What can hang from each mark
sono: bareb pinagem rona
kemodo: davu
davu: kemodo
vonu: bareb tasi
mebi: bareb
tasi: vonu
bareb: fusop mebi rarog vonu
fusop: bareb
pinagem: sono
rarog: kemodo pinagem
rona: sono

In the rows, 128 means zero.
Known rows, with every way that one mark hangs from another
vonu[bareb[fusop rarog] tasi]: [ 86 170 170 116 114 129 102 104 107  74 143  79  96 109 172 171 170 185
  95 156 111 130 126 147  94 149 144 118 130 122 131 110 112 146 132 124
 143 124  95 152 133 106 113 106  89 122]
rarog[kemodo[davu] pinagem]: [ 92 178 116 117 120 130 117 109 128 152 124 138 105 127 159 138 175 148
  96 154 212 121  99 147 122 126 178 118  76 112 156 120 127 150 146 159
 170 109 104  96 155 113 113 157  88 129]
vonu[bareb tasi]: [ 88 169 172 116 129 128 110 107 108  99 140 100 103 165 154 163 159 168
 100 150 140 132 166 140  93 135 165 121 135 115 128 109 117 143 149 132
 145 112 113 144 133 116 109 100  75 136]
tasi[vonu[bareb[fusop rarog]]]: [ 76 158 136 120 120 127 101  98 122  78 160  64 109 118 194 157 163 173
  84 142  89 106 102 150 115 142 153 109 128 122 139 112 125 144 134 127
 123 119 101 155 123 108 145  97 110 116]
sono[pinagem]: [ 85 174 115 114 137 121 101 112 103  95 150 122 110 119 165 154 147 177
 126 128 131  92 123 140 122 131 169 116 108 128 144 106 124 148 135 150
 140 133 111 124 163 120 142 103 109 138]
davu[kemodo]: [100 155 116 115 149 125 103 111 151 125 159 135 102 121 142 164 179 171
 120 135 135 113 132 138 132 140 160 117 118 131 159 122 137 149 129 149
 148  84 104 103 148 113 146 118 119 133]
sono[rona]: [ 91 163 129 117 121 117 112  92 134 126 159 138 114 131 152 145 146 163
 102 120  92 127 100 139 137 137 179 113  95 121 141 120 117 148 135 146
 141 117 109 111 150 118 122 112 123 136]
fusop[bareb]: [ 79 161 139 117 120 117 104 103 119 125 144 116 102 138 153 147 170 171
 111 123 162 113 126 135 123 142 151 115 121 124 153 111 130 151 118 144
 158 109 111 108 139 110 128 114 101 133]
fusop[bareb[vonu[tasi]]]: [ 87 164 150 117 128 118 103  90 118 113 123  85  90 137 149 147 182 164
 107 157 170 121 151 137 107 156 145 122 119 119 152 117 130 145 126 141
 151 103 105 117 153 111  87 116  83 141]
tasi[vonu[bareb[fusop]]]: [ 76 161 142 121 141 127 104  93 124  95 172  71 108 106 190 161 157 177
  87 128 108 115 120 157 128 138 156 105 137 124 140 116 127 150 143 140
 115 101 104 144 116 115 148  87  96 125]
bareb[fusop vonu[tasi]]: [100 170 156 117 148 117 102  88 125  98 140  76  90  61 170 164 166 170
 100 161 123 136 126 152 131 156 143 117 108 129 151 124 120 153 135 143
 117  97 102 120 162 112  93 107  92 136]
rarog[kemodo pinagem]: [ 97 180 106 116 122 132 119 111 134 148 129 136  94 155 161 151 169 157
 104 161 168 121 109 151 144 128 180 118  99 118 167 114 133 151 140 158
 151 105 101 102 149 117 130 152 100 129]
bareb[fusop vonu]: [ 99 164 140 119 137 110  99  96 130 106 147  96  97  34 175 152 151 164
  94 146 123 129 111 155 151 159 152 109  92 135 150 122 124 154 129 141
 110 102 115 108 159 116 118 101 115 131]
tasi[vonu[bareb[rarog]]]: [ 78 157 133 118 118 128 106 110 128  92 144  80 117 200 183 148 170 161
  81 141 103 103 131 135 103 137 176 111 141 119 133 106 124 138 141 124
 140 125 107 160 126 109 143  98 111 122]
vonu[bareb[mebi] tasi]: [ 79 162 170 114 131 125 104  97 120 103 139 107 111 165 159 161 153 173
 108 159 153 139 159 143  97 138 177 121 160 118 114 112 107 139 150 129
 157 108 118 138 137 118 116  85  66 123]
mebi[bareb[fusop rarog vonu]]: [100 170 127 117 121 114  95  91 124  90 155  82  81  56 173 161 167 167
  95 179 111 144 111 154 139 167 158 117  88 133 138 103 114 146 113 124
 131 123 116 123 156 112 119  90 129 126]
bareb[mebi rarog[kemodo] vonu[tasi]]: [ 90 171 117 112 124 123 115  87 151 132 109  91  95 131 166 153 190 148
  99 196 123 142 129 146 114 155 167 127 109 127 141 123 122 131 134 123
 159 111 106 130 177 109 100 131  90 120]
mebi[bareb]: [ 95 171 134 115 136 121 107  98 123 123 163 119  94 139 156 167 169 172
 109 141 135 136 146 143 136 140 176 118 113 125 135  99 120 147 129 142
 146 119 126 117 141 117 126  92 107 139]
pinagem[sono[bareb[rarog[kemodo]]]]: [ 96 175 110 111 125 135 117  79 137 136 129 117  94 118 148 164 187 166
 103 126  71 174 142 139 124 132 202 120  85 123 155 116 145 139 132 129
 156 128  93 124 154 118 132 159  86 130]
sono[bareb[rarog vonu] pinagem rona]: [ 90 177  87 110 105 124 100  80 117  80 146 103 104 116 165 138 132 151
 117 135  60 138  96 133  94 151 198 116  69 125 126 105 118 134 138 135
 138 175 117 120 165 124 121  88 119 139]
mebi[bareb[fusop rarog]]: [ 94 169 132 116 121 118 101  95 121  90 166  97  87  82 170 175 180 179
 105 159 104 135 114 152 136 154 150 115  99 133 137 100 116 145 111 132
 147 125 109 128 143 109 127 111 119 122]
rona[sono[bareb[mebi] pinagem]]: [ 68 176 120 109 129 122  97  94 120 103 139 108 118 115 154 151 136 178
 136 136 152 120 122 139 110 137 201 107 113 120 133 120 117 132 149 144
 143 145 136 141 160 124 153  83  64 134]
mebi[bareb[rarog vonu]]: [100 169 123 116 121 114 101  98 130  99 142  96  88 128 155 150 176 156
  92 179 106 137 136 136 124 161 180 122  90 132 135  99 116 137 118 123
 143 126 124 122 160 111 115  89 129 134]
fusop[bareb[vonu]]: [ 89 162 137 118 126 111  98  98 121 119 135  99  96 114 155 133 171 161
  99 146 158 115 131 138 125 156 158 117 108 127 153 112 130 150 119 141
 141 101 119 102 152 113 115  99 102 138]
vonu[bareb[fusop mebi rarog] tasi]: [ 75 160 168 113 120 124  98  92 120  73 138  82 104 113 173 169 166 181
 111 176 128 133 119 151  96 150 157 119 152 125 119 110 104 136 133 119
 149 119 107 149 135 109 120  92  74 107]
sono[pinagem rona]: [ 86 174 106 113 123 121 108  95 107 101 161 130 115 129 161 145 144 173
 121 117 101 113  94 140 121 130 177 118  91 125 139 111 118 146 134 152
 142 140 103 122 161 122 134 101 119 141]
tasi[vonu]: [ 84 162 123 119 142 123 110  96 141 126 150  99 112 176 174 154 168 165
 100 128 113  99 125 140 142 129 172 108 130 120 153 118 134 147 142 149
 124 103 108 129 142 111 135 106 112 133]

Rows
[ 66 154 138 117 122 122  99  90 130  88 156  70 114 132 197 156 165 177
  89 157 113 115 104 152 122 148 167 109 150 127 127 115 115 138 133 123
 133 115 107 148 128 112 155  75 102 103] => tasi[vonu[bareb[fusop mebi rarog]]]
[ 79 164 127 120 112 133  98 108 113  69 148  72 100 170 192 154 166 166
  94 158 138 103  88 153 111 137 172 112 133 112 148 106 124 146 140 138
 132 116  91 142 119 112 142 106 105 108] => tasi[vonu[bareb[fusop rarog[pinagem]]]]
[ 77 158 149 114 113 115  97 101 122  81 148 104 112  84 180 154 151 179
  99 163 119 126 103 154 120 154 162 111 136 132 117 108 104 140 130 121
 148 118 113 135 136 113 145  81  96 102] => vonu[bareb[fusop mebi rarog]]
[ 99 169 119 114 136 136 104  88 114 109 136 126  96 180 141 158 154 171
 115 122 144 160 134 139 129 118 221 119 115 107 161 107 138 149 149 152
 141 114  97  97 141 130 121 117  76 129] => rarog[pinagem[sono[bareb]]]
[ 70 155 127 114 105 112  99  97 130 111 132 117 109 160 158 138 185 172
 116 151 152 107 108 136 114 148 161 118 140 129 139 108 117 138 109 132
 178 119 106 114 150 106 131 104 104 110] => fusop[bareb[mebi rarog]]
[ 88 162 140 113 130 115 102  93 138  95 110  90 105 151 159 149 176 158
 102 187 130 133 130 138 109 157 174 124 126 125 130 118 109 131 135 124
 151 119 111 126 176 110  97  99  99 120] => bareb[mebi rarog vonu[tasi]]
[ 72 158 117 118 107 129  99 106 127  85 130 100 113 252 182 140 167 161
  99 169 164 101 100 139 105 130 204 116 162 111 127 104 114 133 150 133
 152 110 103 135 124 114 148  81  98 100] => tasi[vonu[bareb[mebi rarog[pinagem]]]]
[ 95 162 112 116 116 123  91 100 109  87 109 107  92 172 143 129 185 168
 100 162 169 132 107 134 109 148 187 131 104 113 168 103 132 146 113 136
 155  95  82 106 159 115 111 127 113 117] => fusop[bareb[rarog[pinagem[sono]] vonu]]
[ 89 164 142 114 129 114  96  81 132  83 128  77  97  77 177 161 171 168
 105 189 124 132 105 152 123 164 155 119 118 129 131 118 110 138 128 126
 141 110 105 125 170 109 100 105  97 114] => bareb[fusop mebi rarog vonu[tasi]]
[102 176 150 116 144 121 105  85 124 109 144  85  80 128 148 171 172 165
 108 174 143 150 167 142 116 152 173 125 115 122 136 103 118 143 133 133
 143 105 120 121 155 117  87  93  95 146] => mebi[bareb[vonu[tasi]]]
[100 175 129 118 123 124  96  99 117  69 120  84  80 122 171 161 166 161
 107 191 151 122  93 152 121 155 156 125 106 116 158 115 119 148 133 139
 136 109  88 118 161 107  91 124 104 118] => bareb[fusop rarog[pinagem] vonu[tasi]]
[100 176 145 117 134 120  99  82 121  75 147  65  74  76 164 178 182 174
 103 192 102 145 132 150 115 168 148 125  99 128 137 103 113 144 116 128
 137 112 106 134 157 109  89 106 102 131] => mebi[bareb[fusop rarog vonu[tasi]]]
[102 175 153 117 148 121 100  78 121  94 154  67  73  63 166 180 169 178
 105 176 134 152 144 157 138 164 154 121 101 127 143 109 117 150 126 140
 127 106 113 120 154 115  88 100  90 140] => mebi[bareb[fusop vonu[tasi]]]
[ 83 177 104 110 119 129 106  77 109 105 165 125 109 137 157 154 129 169
 130 105  88 133 105 139 110 128 196 112  88 123 130 107 124 141 145 153
 147 163 114 114 148 127 128  90  96 145] => sono[bareb pinagem rona]
[ 88 160 129 111 136 124 108  51 136 127 152 140 114 124 142 149 144 172
 115 116  87 183 118 141 131 129 227 117 117 119 125 119 120 139 142 138
 146 121 110 104 149 134 123 102  83 123] => pinagem[sono[bareb[mebi] rona]]
[ 78 181 120 111 129 129 100 106 112  96 145  96 109 118 150 152 146 180
 126 117 147 114 129 135 105 135 188 109  92 114 146 118 127 138 149 149
 138 152 131 141 153 123 146  97  74 147] => rona[sono[bareb pinagem]]
[ 98 164 110 114 111 130 106  93 119  93 130 139 106 189 144 144 168 167
 102 150 108 138  81 135 124 126 209 129  96 108 151 110 120 143 129 142
 153 107  75 115 156 119 122 137 133 115] => bareb[rarog[pinagem[sono[rona]]]]
[ 95 177 116 114 124 126 111  89 132 127 162  99  75  52 174 180 195 174
 100 164  94 148 118 159 140 155 145 118  81 135 153 110 126 146 107 134
 154 123 104 129 143 109 131 139 117 124] => mebi[bareb[fusop rarog[kemodo]]]
[ 89 157 125 116 126 106  92  94 138  90 139  92 106  60 182 144 162 162
  98 169 114 124  91 153 144 166 164 112 109 137 135 119 111 142 122 127
 134 114 110 112 171 111 125  92 117 107] => bareb[fusop mebi rarog vonu]
[ 98 173 104 114 121 135 120  78 124 154 135 154 107 128 148 133 175 155
  89 134 165 157  84 146 117 123 208 128  59 105 159 125 123 148 144 157
 167 102  83  97 159 123 106 169  96 130] => rarog[kemodo[davu] pinagem[sono[rona]]]
[ 90 164 150 114 143 115 104  85 136 110 122  98 101 134 158 150 160 163
 110 176 153 134 145 142 125 150 179 122 133 123 132 118 113 140 145 135
 138  99 118 114 171 119  97  92  82 129] => bareb[mebi vonu[tasi]]
[ 77 159 150 115 128 115  99  81 129 121 119  89  94 148 156 143 180 165
 111 165 181 130 139 140 109 157 160 123 144 124 137 117 119 140 126 137
 161  92 111 107 158 112  95  95  74 128] => fusop[bareb[mebi vonu[tasi]]]
[ 89 172 105 116  96 132 102  79 121  89 157 118  94 129 171 158 140 161
 112 134  96 143  62 153 127 140 187 108  85 116 138 114 121 145 132 145
 150 147  98 100 133 118 117 116 109 116] => sono[bareb[fusop rarog[pinagem]] rona]
[ 92 177  95 113 121 123 103  74 115 103 156 106 103 102 158 140 124 155
 121 124  81 137 112 139 107 143 202 112  72 125 127 110 124 142 146 147
 131 159 125 108 158 129 117  76 103 147] => sono[bareb[vonu] pinagem rona]
[101 174  96 113 124 135 114 107 125 122 113 131  92 165 151 154 193 168
 100 169 134 139 111 143 131 126 195 130  94 111 174 117 137 144 130 140
 158 101  77 119 162 114 130 164 108 118] => bareb[rarog[kemodo pinagem[sono]]]
[ 91 165 130 117 100 130 101 130 110  77 131 124 106 206 162 144 157 162
 100 165 162 109 113 138 101 135 186 119 124 113 132  95 114 143 142 132
 157 127 106 126 130 113 133  98 106 115] => vonu[bareb[rarog[pinagem]]]
[ 94 165 127 112 133 129 112  61 124 120 156 127 106 127 139 154 150 172
 110  99  66 174 126 142 130 125 215 115  92 116 141 117 130 142 143 140
 136 120 103 110 146 130 117 107  92 138] => pinagem[sono[bareb rona]]
[ 88 165 107 115 121 113 104  88 150 129 134  96  93  30 185 146 174 156
  90 182 105 138  92 160 144 167 154 114  86 142 152 125 122 139 120 126
 139 112 106 115 172 112 129 127 111 113] => bareb[fusop mebi rarog[kemodo] vonu]
[ 99 168 114 113 125 137 110  71 111 113 144 137 100 182 137 151 147 167
 116 119 116 173 111 142 126 118 230 120  95 104 144 110 130 146 149 153
 146 121  95  93 139 132 114 120  92 130] => rarog[pinagem[sono[bareb rona]]]
[101 172 141 114 127 122 103  88 123  90 130  79  81 148 152 166 180 161
 103 191 118 144 155 136 106 158 170 128 107 123 131 101 114 136 125 122
 149 116 114 134 162 109  87  97 105 138] => mebi[bareb[rarog vonu[tasi]]]
[ 81 177 116 110 145 125  98  75 112  87 127  86  98 127 162 158 139 169
 139 154 142 141 149 138  95 141 196 119 129 122 121 109 121 134 153 142
 147 146 124 120 170 125 106  79  55 138] => sono[bareb[mebi vonu[tasi]] pinagem]
[ 84 165 143 116 113 118 101  93 122  91 109  75  88 155 154 148 189 161
 101 166 143 122 135 132  93 160 145 126 115 121 150 110 124 141 115 127
 162 119  97 126 161 105  90 115 100 131] => fusop[bareb[rarog vonu[tasi]]]
[ 84 165 113 115 114 118  95 105 126  87 138 124 104 123 182 156 165 172
 119 175 162 108  60 158 141 143 175 116 126 125 144 111 109 147 126 142
 154 110 100 106 152 111 134 110 110  96] => bareb[fusop mebi rarog[pinagem]]
